Known rows, with every step that occurs:
lifed -> viget -> zevonu: [ -6   3  34   2 -15 -16  21 -36  -6 -18 -34 -19 -27 -33 -14   4 -23  34
   1  13  22   6   4 -24 -36]
vopo -> lifed -> sufal -> zevonu: [ 22  35  14 -58 -19 -26  13 -32  27 -16 -11  -5 -23 -49  -7  28 -19  16
 -24 -45   1 -16  22  27  -7]
sufal -> zevonu: [ 16  17  19 -17  -8  -4  15 -21  14 -27 -28  -6  -1 -32 -33  13 -34  49
 -23 -20 -23 -36  36  19 -15]
dumozil -> lifed: [ 19   1  -7   3  -3 -19  18 -35  10 -11  -2  16  -5 -31 -24 -12 -39  54
 -10  -8  -3 -22  -1 -32 -18]
lifed -> sufal -> zevonu: [ 19  22  11 -30 -22 -19  21 -28  29 -10 -21  -7 -14 -60 -20  16 -30  24
 -14 -36 -11 -15  27  27   7]
viget -> lifed -> sufal -> zevonu: [ 15  37  -1 -58 -19 -38  36 -30  24 -10  -8 -20 -13 -53 -26  24   6  33
 -14 -59 -23  -6  38  42 -11]
zevonu -> vopo -> lifed -> sufal: [ 25  26  -3 -41  -3 -21  30 -33  11  12   4  14 -31 -24 -25  19 -36  -3
 -32 -51   7   1 -11   0  -8]
viget -> lifed -> sufal: [ 19  15 -12 -44 -16 -44  42 -32  18  11   0  -5 -27 -50 -12   2  -6  34
 -11 -61 -17   1  24  15 -23]
dumozil -> lifed -> viget -> zevonu -> nidod: [ -7  -9   6  -1 -16 -17   4 -37 -26  -2 -21  -1 -15  -9 -40   6 -19  36
   4  34  37  17 -28 -51 -36]
ropon -> zevonu -> viget -> lifed: [  1  29  -9 -20  -8 -20  49 -19 -17  16 -30  -2 -15   0 -47  -7  13  43
 -29 -19 -40  -2   7   4 -35]
sufal -> zevonu -> nidod: [ 18  -1  12 -25 -13   7   1 -13  -6  -9 -35   6   2  -8 -51  23 -32  45
 -35 -10 -17 -31  22  19 -24]
ropon -> zevonu: [  1  15  15  -9 -26  -7  27 -36   3  12 -34  -1  -2 -24 -27  -7 -34  48
 -25   5 -16 -23  10   6 -27]
dumozil -> lifed -> sufal: [ 24   7 -17 -10 -17 -31  24 -44  26   7   7  12 -18 -57 -12 -10 -36  32
   1 -26  10  -2 -10 -24   3]
zevonu -> vopo: [ 21   9   1   0   8   3  34 -23  -1   5 -13  13  -7  -9 -48   3 -49  29
 -32 -25 -15 -18   2  -5 -18]
vopo -> lifed -> viget: [  1   4  15 -26  10 -12  10 -41   0 -14 -30   0 -36 -40  -2  13 -20  31
 -11 -18  22   3  -7 -17 -38]
zube -> zevonu -> viget -> lifed: [  9  24  -4 -10  11 -38  22 -19  -1 -22  -5  30 -26 -23 -37 -15  10  52
 -13 -44 -30 -19   4 -15 -26]
zube -> zevonu -> dumozil -> lifed: [  3   9  -4  15  -5 -48 -11 -38  18  -6  -1  30  12 -45 -22 -18 -21  62
 -13 -15  25 -43  -6 -64 -13]
ropon -> zevonu -> nidod: [  1  -3   9 -17 -28   4   8 -27 -18  32 -41   7   4   1 -47   1 -34  48
 -38  15 -12 -19  -3   7 -38]
zevonu -> dumozil: [ 15 -16   4   3  -8 -17  16 -18   9  20 -28   7   0 -24 -11  -2 -27  43
 -40 -32   6 -36  29 -36 -37]
nidod -> zevonu -> viget -> lifed -> sufal: [ 25  42 -23 -23  -6 -24  65 -25  -7   4 -22  -5 -30 -21 -36 -15  37  18
 -17 -50 -39 -16  13  10 -28]
viget -> lifed: [ 17   7  -4 -32  -4 -31  35 -22   3  -5  -8  -1 -14 -24 -23   1  -7  57
 -23 -46 -27 -16  32   9 -46]
dumozil -> lifed -> viget -> zevonu -> vopo: [ -8  29   7  12  -1 -21  31 -47 -14 -15  -7 -12 -12 -15 -54  11 -26  16
   0  20  30  18 -35 -47 -14]
lifed -> sufal -> zevonu -> viget: [ 24  20  -2 -15  -5  -5  31 -15  13  -8 -26   5 -29 -42 -35   5 -16   7
 -18 -37 -19  -4  11  11  19]
nidod -> zevonu: [ 18  25  12   3 -11   1  33 -34  -1 -12 -33  -1  -4 -21 -28 -13 -13  55
 -23 -11 -28 -57  25   5 -41]
ropon -> lifed: [ 12 -15 -15  17  -9   2   8 -31   3 -10 -11  -1 -11 -12  -4  -1 -41  42
 -24  -2 -18 -28  27   8 -52]
vopo -> lifed -> sufal: [ 25  10   4 -45 -13 -31  17 -32  22   0  -2  11 -42 -47   7   7 -29  19
 -18 -49  10  -6   8  -1 -20]
zube -> zevonu: [  8  10  21   1  -7 -24  -2 -32  16 -25 -13  29 -12 -49 -20 -16 -40  62
  -9 -19  -7 -40   8 -10 -16]

Rows:
[ -5 -16  24  -7 -17  -4   7 -25 -27   2 -41  -7 -26  -5 -34  13 -21  32
 -10  23  26  11  -8 -25 -48] | lifed -> viget -> zevonu -> nidod
[ 13  13   2 -25 -21 -26  16 -24  32  14 -28 -13  -1 -54 -17  20 -13  18
 -30 -47  10 -25  36  -1  -2] | lifed -> sufal -> zevonu -> dumozil
[  6   4   3   8 -25 -47  19 -26   5   5  -4   1   7 -12 -18  -5 -19  46
 -22   1  31 -25  15 -72 -39] | viget -> zevonu -> dumozil -> lifed
[-20 -12   3  29 -19 -16   3 -38 -10   3 -34 -33 -12 -10   4  15  -2  19
 -19  24  38  -4  22 -38 -67] | ropon -> lifed -> viget -> zevonu -> dumozil
[ 20   6 -17 -15  11 -19  45 -11 -10  -5 -17   9 -29  -5 -36  -7   7  41
 -24 -45 -37  -5  16 -11 -37] | zevonu -> viget -> lifed
[ 14 -14  21 -13 -26 -14  10 -12 -21   2 -22   9 -16  12 -33   3 -33  44
 -28   6   3 -17  13 -18 -50] | viget -> zevonu -> nidod
[ 15  25   5 -54 -17 -35   7 -28  28   9 -21  -8 -13 -45  -3  32  -4  14
 -40 -55  23 -24  34  -4 -15] | vopo -> lifed -> sufal -> zevonu -> dumozil
[ 18  30  -8 -24 -21 -27  19 -40  31 -15   3  -4  -3 -61 -27   9 -28  28
  -2 -24   3  -9   6   3  18] | dumozil -> lifed -> sufal -> zevonu
[ 14  28  -9 -23  -2 -49  30 -27  12  -7   1  25 -41 -47 -27 -14  14  28
  -2 -58 -18  -2  -5  -5  -2] | zube -> zevonu -> viget -> lifed -> sufal
[ -7  21  27   6  -2  -8  33 -33 -18 -10 -26 -16 -21 -12 -47  17 -28  12
  -9   7  18  12 -14 -24 -24] | lifed -> viget -> zevonu -> vopo
[-10  35  24 -16  21 -18  -1 -50  -4 -27 -15  18 -26 -36 -38  14 -22  22
 -12 -18  25  -3 -37 -14 -12] | zube -> zevonu -> vopo -> lifed -> viget
[-11   5  26 -21 -10 -40  10 -33  -7   0 -33 -18 -24 -18   4  20   5  22
 -26  -6  52  -3  11 -56 -59] | vopo -> lifed -> viget -> zevonu -> dumozil
[-17  -4  10  22 -17  -5   7 -43 -12 -20 -25 -28 -25 -14  -3  13 -21  24
  -3  30  20   4  13  -9 -58] | ropon -> lifed -> viget -> zevonu
[ 10   9  -7  -6 -38 -58  23 -31  19  20   4  -5  -6 -35  -8  -5 -14  21
 -12 -14  42  -7   7 -63 -19] | viget -> zevonu -> dumozil -> lifed -> sufal
[ -4  -5  26 -35 -12 -16  -2 -29 -28  -5 -30  -3 -37   4 -20  24  -9  24
 -17  12  37  13 -11 -25 -60] | vopo -> lifed -> viget -> zevonu -> nidod
[-10 -17 -12  24   2  13   4 -46  -4 -14 -28 -16 -22 -30  -1   7 -29  29
 -10  14   5   1   8   1 -49] | ropon -> lifed -> viget
[ 17  31  -6 -29   7 -14  39 -10  -2 -22 -22  -6 -14 -10 -49  12  15  39
 -31 -44 -44 -16  33  17 -23] | sufal -> zevonu -> viget -> lifed
[ 17  46  15 -41   7  -6  19 -25   0 -27 -12   3  -4  -3 -52  36 -29  20
 -46 -33 -13 -26  13  20 -16] | sufal -> zevonu -> vopo -> lifed
[ 16  19 -11 -68 -21 -29  20 -21   5   7 -12  -7 -10 -27 -47  32   7  29
 -27 -49 -19  -1  28  44 -19] | viget -> lifed -> sufal -> zevonu -> nidod
[  1  20  10 -21  22   0  21 -42 -12  -6 -24   1 -29 -21 -33  24 -27  11
 -24 -21  16  12 -23 -13 -26] | zevonu -> vopo -> lifed -> viget
[ 25  58   0 -38  -6 -13  42 -39   3   0  -9   1 -18 -16 -36   9  -9   4
 -33 -40  -9 -30  -6  15 -22] | nidod -> zevonu -> vopo -> lifed -> sufal
[ 21  37   6 -26 -10  -7  32 -29  19  -3 -12  -6  -6 -39 -54  26 -35  -1
 -24 -42 -12  -8   8  28  20] | lifed -> sufal -> zevonu -> vopo
[ 26  29 -22  -6  -3 -17  30 -26  13 -12  -7   8 -17 -44 -39   3 -15  10
  -4 -27  -5   2  -8 -15  28] | dumozil -> lifed -> sufal -> zevonu -> viget
[ 17  27 -23   4 -22 -33  32 -48  18  23 -15  -7   8 -41 -18 -14   8  32
 -15 -21  13 -40   5 -42 -20] | nidod -> zevonu -> dumozil -> lifed -> sufal
[-12  -7  25   7 -16 -26  18 -28  -5   7 -43 -22 -13 -28  -8  10  -6  28
 -17   1  42  -5  16 -53 -45] | lifed -> viget -> zevonu -> dumozil
[ -5 -10 -13  15   5 -21  12 -47   4  12 -27  -4   0 -46 -17   1 -12  38
  -8  -2  39  -2 -15 -68 -23] | zevonu -> dumozil -> lifed -> viget
[-17   5   0  20   3 -38 -13 -55  13  -8 -21  10   2 -65 -20  -7  -8  50
   4   1  47 -15 -25 -70 -10] | zube -> zevonu -> dumozil -> lifed -> viget
[ 12  15 -13  -7 -23  -3   7 -38  24 -16 -12 -19 -11 -40  -9  20 -26  17
 -20 -16 -12 -16  36  42 -18] | ropon -> lifed -> sufal -> zevonu
[ 18  10 -27   7 -11   6  16 -24   8 -15 -19  -7 -24 -23 -21  15 -13   0
 -20 -16 -21  -5  22  25  -7] | ropon -> lifed -> sufal -> zevonu -> viget
[ 27  13 -23 -28  -1 -32  54 -18   5  12  -7   9 -41 -32 -25  -2  10  17
 -14 -62 -26  13   9  -1 -14] | zevonu -> viget -> lifed -> sufal
[ 13  34  25 -29  -9 -29  27 -23  -9 -15   1   6 -23  18 -38  17 -31  18
 -37 -15   9 -15   4 -18 -43] | viget -> zevonu -> vopo -> lifed
[ 16  55  -8 -53  -8 -30  47 -29  12  -2   0 -20  -6 -32 -59  36  -1  12
 -27 -61 -29   2  19  45   2] | viget -> lifed -> sufal -> zevonu -> vopo
[-14 -24   0  13 -20   5 -10 -34 -32  -6 -33 -21 -22  13 -20  21 -16  24
 -16  41  22  11   1  -9 -71] | ropon -> lifed -> viget -> zevonu -> nidod
[ 17  -3 -25  -3 -20 -41  19 -36  25  30  -2   7  -5 -52  -8  -5 -21  26
 -14 -33  27  -9  -1 -51  -7] | zevonu -> dumozil -> lifed -> sufal
[ 15  15   4   7  -8  -9  28 -29   0  10 -42  -7  12 -15 -25 -13   2  49
 -39 -18  -9 -64  35 -25 -52] | nidod -> zevonu -> dumozil
[ 18  36  15 -44 -19 -40  33 -30   1   1   9   2 -33  -9 -25  20 -28  -7
 -28 -35  19   4  -5 -10 -22] | viget -> zevonu -> vopo -> lifed -> sufal
